In the rows, 128 means zero.
Known rows, with every step that occurs
meli -> kamep: [152 126 126 140 110 115 147  99 138 107 156 132 129  93 102 101 148 139
 165 131 135]
toven -> lomu -> gulu -> fezit -> kamep: [181  70 151 147  85 110  79 100 116  84 176  72 156  91  95 134 142 100
 137 128  79]
toven -> lomu -> gulu -> fezit -> kamep -> dorobus: [173  83 152 148  80 119 119 105 107  72 171  75 179  74 103 124 152 122
 116 133  93]
dorobus -> kamep -> lomu -> gulu -> fezit -> zipe: [212  64 142 169  83  87 162  75 147  69 203  84 135 137 120 137 122  88
 134 161  91]
meli -> kamep -> fezit: [179 132 131 159 125  99 142  88 118  97 155 110 138  79 113  97 132 126
 163 142 117]
kamep -> lomu -> gulu -> fezit: [172  86 139 184  89 103 125  89 130  31 186  84 132 118 107 148 100  85
 108 139 102]
zipe -> fezit: [169 136 153 150 119 105 129  96 144  80 179 125 103 154 113 126 138 118
 135 154 122]
fezit -> gulu -> lomu -> kamep: [113  97 127 158  69 109 102 104 135  71 189  92 146 118  81 134 142 159
 156 104 112]
kamep -> fezit: [169 135 141 161 119  95 133  94 115  69 163 115 132 110 113 114 108 121
 131 146 116]
kamep -> dorobus: [137 142 142 146  92 123 177 109 126  67 158 138 144 103 108 116 135 160
 112 142 145]
lomu -> kamep: [123 117 152 154 116 106 135 111 129  79 168 121 124 126 100 126 117 138
 155 131 125]
gulu -> fezit -> kamep: [166 118 127 146  94  92 112  98 122  93 149 109 143 131 111 128 132 132
 118 129 115]
dorobus -> kamep -> fezit -> gulu: [192 113 131 154  95  99 135  86 125  79 177  92 138 115 106 114 133 127
 160 159 116]
toven -> lomu: [160 106 149 137  79 115 117 114 122  80 173 121 150 107  96 120 122 125
 147 127 101]
zipe -> fezit -> gulu: [171 133 139 135  82 114 107 107 147  78 193  94 120 142 102 134 156 134
 140 146 131]
fezit -> kamep -> lomu -> toven: [131 126 138 191  84 126 123 119 134  54 171  72 153 119  91 137 129 155
 133 138 133]
toven -> lomu -> gulu -> fezit -> zipe: [199  67 155 121  69  98 106 107 130  81 196  86 165  99 104 139 138  87
 138 139  60]
zipe -> fezit -> gulu -> lomu: [161 116 128 150  71 106  98  92 153  72 198  98 120 144  95 136 162 135
 137 129 107]
meli -> kamep -> fezit -> gulu -> lomu: [167 111 109 164  76  99 109  81 127  91 174  80 156  70  98 105 156 146
 166 114 104]
zipe -> fezit -> kamep -> dorobus: [159 148 151 152 114 113 151 103 138  90 169 104 134 127 119 114 167 168
 116 150 154]

Rows
[134  96 162 145  98 112 112 115 116  79 180 104 154 109  95 120 116 132
 167 122  94] : toven -> lomu -> kamep
[161 101 157 149  74 104  87 113 102  67 189  51 179  82  98 121 123 133
 168 124  88] : toven -> lomu -> kamep -> fezit -> gulu
[166 118 160 149 115  84 139 104 121  94 185  90 154 111 120 116 114 141
 155 145 106] : lomu -> kamep -> fezit -> zipe
[168  90 139 154 104 107  98  95 127  82 168  90 126 114 100 137 143 103
 129 133 108] : lomu -> gulu -> fezit -> kamep
[162 105 166 165 118  95 107 103  94  72 175  80 166  95 108 112 103 120
 162 134  83] : toven -> lomu -> kamep -> fezit
[112 100 139 173 108  99 122  94 130  74 175 123 126 133  95 127 122 143
 151 115 103] : gulu -> lomu -> kamep
[168  94 142 154 102 106 115  92 126  55 171 115 117 120 103 141 126  88
 123 145  95] : lomu -> gulu -> fezit
[134 120 144 162  84 114 133  99 141  58 200  78 149 127 103 128 171 171
 134 129 119] : zipe -> fezit -> gulu -> lomu -> kamep -> dorobus
[168  74 147 191 104 114 156  79 148  58 198 101 108 130 100 127 113  98
 152 157 127] : dorobus -> kamep -> lomu -> gulu
[181  96 121 172  84  88 125  71 128  76 182  93 137 121 100 115 143 134
 157 139  94] : dorobus -> kamep -> fezit -> gulu -> lomu
[187 127 146 139  95  85 143 101 126  93 176 108 152 107 119 116 122 133
 137 144 112] : kamep -> fezit -> zipe
[154 114 141 197  99 119 163 101 142  42 177 105 134 144  95 127 121 123
 149 165 112] : dorobus -> kamep -> lomu -> toven
[186 115 133 119  76  83 139 102 136  94 170 123 150 130 120 134 130 120
 118 141  94] : gulu -> fezit -> zipe
[190 117 140 173 129  88 156  78 120  82 162 125 117 130 116 104 114 115
 156 166 108] : dorobus -> kamep -> fezit
[162 111 120 167  72  96  98  87 119  63 183  86 149 100  96 123 133 144
 134 121 100] : kamep -> fezit -> gulu -> lomu
[165 111 126 173  81  89 121  91 124  72 163  80 154 126 117 134 105 133
 103 124 123] : gulu -> fezit -> kamep -> lomu
